Each row was made from one walk, in order. Every step used is in the known rows, and no mark comes twice. Write each row's walk.
Known rows:
lafeb -> pofed: [-0.44 -0.02  0.08  0.26 -0.38 -0.21 -0.56  0.05 -0.26  0.05 -0.39  0.56
  0.45  0.22 -0.06  0.05 -0.38  0.25  0.63 -0.30]
muras -> gega -> vekav -> kolik -> lafeb: [-0.10  0.02 -0.20 -0.14  0.45  0.19  0.14 -0.06 -0.21 -0.08  0.30  0.28
 -0.03 -0.51 -0.17 -0.40 -0.03 -0.02  0.11 -0.13]
muras -> gega -> lafeb -> radil: [ 0.20 -0.06  0.05  0.06 -0.03 -0.22 -0.13 -0.20 -0.58  0.30  0.16 -0.03
  0.46 -0.02  0.01 -0.12 -0.19  0.23  0.31 -0.49]
radil -> rakima -> gega -> vekav -> kolik -> lafeb: [-0.06 -0.07 -0.37 -0.12  0.28  0.34  0.08 -0.31 -0.04 -0.14  0.39  0.17
 -0.04 -0.56 -0.34 -0.24 -0.03 -0.05  0.08 -0.09]
migame -> lafeb -> radil: [-0.12 -0.27 -0.16  0.13 -0.16 -0.44 -0.36 -0.28 -0.71  0.18 -0.16  0.52
  0.11  0.27 -0.53 -0.45 -0.38  0.21  0.38 -0.51]
lafeb -> migame: [-0.08 -0.10 -0.09  0.22 -0.32 -0.38 -0.53 -0.01  0.25  0.39 -0.36  0.51
  0.53 -0.22 -0.11  0.08 -0.25 -0.24  0.08  0.09]
rakima -> gega -> vekav: [-0.14  0.12 -0.10  0.16 -0.07  0.09 -0.33 -0.81  0.12  0.22  0.21  0.29
  0.41 -0.25 -0.50  0.48 -0.36  0.28  0.02  0.02]
muras -> gega -> vekav -> kolik: [-0.33  0.27  0.19 -0.14  0.36  0.21 -0.04 -0.33 -0.07  0.00 -0.08  0.24
  0.19 -0.30 -0.01 -0.35 -0.35  0.09  0.12 -0.18]
vekav -> kolik: [-0.60  0.02  0.03  0.09  0.27  0.28  0.01 -0.25 -0.07  0.16 -0.24  0.20
  0.34 -0.49 -0.15 -0.52 -0.11 -0.16  0.44 -0.05]
lafeb -> radil -> muras -> gega -> vekav -> kolik: [-0.15  0.20  0.08 -0.27  0.36 -0.08 -0.03 -0.29 -0.11 -0.13 -0.18  0.26
  0.00 -0.15  0.04 -0.44 -0.24  0.06  0.04 -0.19]
migame -> lafeb -> radil -> muras -> gega -> vekav -> kolik: [-0.13  0.22  0.09 -0.23  0.30 -0.17 -0.06 -0.31 -0.16 -0.11 -0.17  0.39
 -0.13  0.00 -0.09 -0.58 -0.33  0.01 -0.04 -0.33]
gega -> vekav: [-0.19  0.21 -0.22 -0.04  0.19  0.02 -0.40 -0.39 -0.02  0.16 -0.16  0.26
  0.23 -0.21 -0.43  0.28 -0.22  0.30  0.09 -0.07]
kolik -> lafeb -> radil -> rakima: [-0.14 -0.30 -0.48 -0.14 -0.35  0.22 -0.33 -0.06 -0.32 -0.23  0.05  0.15
 -0.21  0.14 -0.27 -0.23 -0.15  0.50  0.32 -0.36]
vekav -> kolik -> lafeb -> radil: [ 0.07 -0.33 -0.31 -0.13  0.31 -0.16  0.05 -0.17 -0.69 -0.13  0.10  0.15
  0.19 -0.34 -0.28 -0.49 -0.01  0.01  0.49 -0.23]
radil -> lafeb: [-0.23 -0.09  0.02  0.28 -0.07 -0.15 -0.46 -0.29  0.08 -0.03 -0.36  0.05
  0.23 -0.22 -0.24 -0.34 -0.29  0.41 -0.06 -0.02]
muras -> gega -> lafeb -> pofed: [-0.08  0.22  0.27  0.23 -0.37 -0.20 -0.38  0.10 -0.24  0.25 -0.05  0.31
  0.53  0.24  0.22  0.13 -0.38  0.18  0.36 -0.61]
gega -> lafeb: [-0.10  0.18 -0.17  0.28  0.08  0.12 -0.08 -0.23 -0.01  0.64  0.09 -0.14
  0.60 -0.41 -0.20  0.10  0.11 -0.12  0.20 -0.31]
gega -> vekav -> kolik: [-0.30  0.20 -0.08 -0.15  0.51  0.20 -0.06 -0.43 -0.05  0.02 -0.21  0.16
  0.28 -0.46 -0.25 -0.28 -0.19 -0.09  0.16 -0.10]
lafeb -> radil -> muras -> gega -> vekav: [-0.04  0.23  0.01 -0.18 -0.04 -0.32 -0.36 -0.15 -0.05 -0.06 -0.12  0.41
 -0.16  0.25 -0.02  0.03 -0.27  0.50 -0.10 -0.19]
muras -> gega: [-0.63  0.06  0.43  0.26 -0.44  0.14 -0.23  0.11 -0.13  0.35  0.06  0.52
  0.14  0.14  0.17 -0.26 -0.46  0.57  0.38 -0.17]
gega -> vekav -> kolik -> lafeb -> radil -> muras: [ 0.05 -0.12 -0.51 -0.23  0.22 -0.55 -0.11 -0.01 -0.11 -0.28 -0.33  0.32
 -0.36 -0.08 -0.20 -0.40  0.31 -0.06  0.07 -0.02]

Write each row's walk:
[-0.06  0.04 -0.26 -0.18  0.42  0.04  0.14  0.00 -0.07 -0.16  0.18  0.32
 -0.25 -0.45 -0.12 -0.44  0.11 -0.08  0.02 -0.08] | radil -> muras -> gega -> vekav -> kolik -> lafeb
[ 0.14 -0.23 -0.30  0.12 -0.17 -0.38 -0.35  0.12  0.16  0.26 -0.08  0.50
  0.36 -0.37 -0.17 -0.02 -0.08 -0.34  0.01  0.08] | kolik -> lafeb -> migame
[ 0.06  0.19 -0.08 -0.24  0.04 -0.33 -0.25 -0.11 -0.10 -0.13  0.02  0.41
 -0.25  0.15 -0.07 -0.01 -0.19  0.46 -0.13 -0.18] | kolik -> lafeb -> radil -> muras -> gega -> vekav
[ 0.24 -0.29 -0.29 -0.15  0.30 -0.16  0.03 -0.48 -0.62 -0.17  0.28  0.14
  0.23 -0.37 -0.36 -0.25 -0.12  0.03  0.31 -0.17] | rakima -> gega -> vekav -> kolik -> lafeb -> radil
[ 0.07 -0.16 -0.45 -0.13  0.10 -0.53 -0.08 -0.23 -0.05 -0.24 -0.14  0.32
 -0.28 -0.10 -0.27 -0.30  0.26 -0.07  0.02  0.03] | rakima -> gega -> vekav -> kolik -> lafeb -> radil -> muras
[ 0.15 -0.18 -0.24  0.01  0.03 -0.30 -0.24  0.08  0.17  0.15 -0.09  0.44
  0.36 -0.50 -0.10 -0.23 -0.08 -0.52 -0.01  0.07] | vekav -> kolik -> lafeb -> migame
[ 0.00 -0.16 -0.49 -0.32 -0.09  0.24 -0.27 -0.20 -0.29 -0.37  0.05  0.07
 -0.25  0.06 -0.25 -0.26 -0.21  0.40  0.15 -0.38] | gega -> vekav -> kolik -> lafeb -> radil -> rakima
[ 0.22 -0.25 -0.37 -0.26  0.44 -0.20  0.01 -0.29 -0.68 -0.22  0.11  0.14
  0.17 -0.34 -0.29 -0.36 -0.05  0.06  0.35 -0.25] | gega -> vekav -> kolik -> lafeb -> radil
[-0.35 -0.01  0.27  0.12 -0.52 -0.45 -0.28  0.19 -0.17  0.10 -0.14  0.70
 -0.37  0.56  0.14 -0.53 -0.28  0.46  0.13 -0.33] | migame -> lafeb -> radil -> muras -> gega
[ 0.23 -0.15 -0.13  0.21 -0.07 -0.16 -0.10 -0.61 -0.43  0.36  0.29 -0.09
  0.69 -0.24 -0.28  0.12 -0.13  0.06  0.33 -0.33] | rakima -> gega -> lafeb -> radil
[-0.12  0.08 -0.06 -0.15  0.21  0.24 -0.07 -0.74 -0.04 -0.11  0.05  0.08
  0.26 -0.33 -0.25 -0.14 -0.34  0.02  0.08 -0.16] | lafeb -> radil -> rakima -> gega -> vekav -> kolik
[-0.30 -0.26 -0.08  0.37 -0.82  0.20 -0.35 -0.75 -0.03  0.18  0.36  0.36
  0.13  0.20 -0.48  0.06 -0.51  0.39  0.23 -0.25] | migame -> lafeb -> radil -> rakima -> gega
[-0.40 -0.01  0.24  0.10 -0.44 -0.32 -0.23  0.21 -0.12  0.06 -0.15  0.55
 -0.24  0.39  0.26 -0.42 -0.20  0.51  0.21 -0.18] | lafeb -> radil -> muras -> gega
[-0.07 -0.03 -0.37 -0.15  0.55  0.19  0.12 -0.14 -0.18 -0.07  0.21  0.21
  0.03 -0.64 -0.31 -0.35  0.08 -0.13  0.15 -0.05] | gega -> vekav -> kolik -> lafeb
[-0.29 -0.22 -0.34 -0.08 -0.46  0.23 -0.46 -0.16 -0.25 -0.13 -0.15  0.15
 -0.09  0.27 -0.23 -0.17 -0.29  0.58  0.37 -0.35] | lafeb -> radil -> rakima
[-0.03 -0.10 -0.37 -0.07 -0.34  0.23 -0.33 -0.20 -0.22  0.02  0.00 -0.07
  0.03  0.15 -0.20 -0.08 -0.18  0.42  0.22 -0.49] | gega -> lafeb -> radil -> rakima
[ 0.33  0.01 -0.05  0.37 -0.36 -0.36 -0.35 -0.35  0.40  0.66  0.09  0.18
  0.84 -0.39 -0.12  0.40 -0.19 -0.49 -0.17 -0.05] | rakima -> gega -> lafeb -> migame
[ 0.31 -0.12 -0.29 -0.08 -0.13 -0.21 -0.27 -0.21  0.33  0.03  0.11  0.39
  0.26 -0.41 -0.18  0.01 -0.23 -0.39 -0.25 -0.01] | radil -> rakima -> gega -> vekav -> kolik -> lafeb -> migame
[-0.30 -0.04  0.17 -0.01 -0.23 -0.28 -0.05  0.22 -0.19 -0.08 -0.02  0.50
 -0.33  0.20  0.30 -0.59 -0.12  0.32  0.18 -0.20] | vekav -> kolik -> lafeb -> radil -> muras -> gega
[ 0.05 -0.08 -0.33  0.13 -0.17 -0.51 -0.15 -0.23  0.05  0.15 -0.20  0.16
  0.00  0.01 -0.18 -0.12  0.27 -0.06  0.11 -0.09] | rakima -> gega -> lafeb -> radil -> muras
[-0.03  0.10 -0.15  0.40 -0.35  0.35 -0.12 -0.58  0.23  0.59  0.47 -0.16
  0.55 -0.32 -0.26  0.32 -0.10  0.00  0.04 -0.32] | radil -> rakima -> gega -> lafeb
[ 0.11 -0.02 -0.32 -0.05 -0.15  0.13 -0.32 -0.75 -0.02 -0.08  0.37  0.19
  0.11 -0.09 -0.52  0.40 -0.34  0.42 -0.07 -0.14] | kolik -> lafeb -> radil -> rakima -> gega -> vekav
[-0.07  0.22  0.19  0.20 -0.40 -0.37 -0.38  0.18 -0.10  0.20 -0.17  0.37
  0.34  0.31  0.26  0.04 -0.26  0.11  0.26 -0.56] | radil -> muras -> gega -> lafeb -> pofed
[-0.09 -0.21 -0.47 -0.09  0.11 -0.51 -0.07  0.09 -0.12 -0.21 -0.34  0.34
 -0.35 -0.07 -0.16 -0.52  0.35 -0.10  0.21  0.01] | vekav -> kolik -> lafeb -> radil -> muras
[-0.21 -0.29 -0.15  0.23 -0.52  0.36 -0.12 -0.68 -0.03  0.01  0.48  0.17
  0.18 -0.16 -0.36 -0.01 -0.33  0.29  0.25 -0.12] | vekav -> kolik -> lafeb -> radil -> rakima -> gega
[-0.08  0.28  0.10  0.23 -0.15 -0.06 -0.06  0.05  0.15  0.53  0.11  0.05
  0.19 -0.06  0.17 -0.06  0.07  0.04 -0.03 -0.36] | radil -> muras -> gega -> lafeb
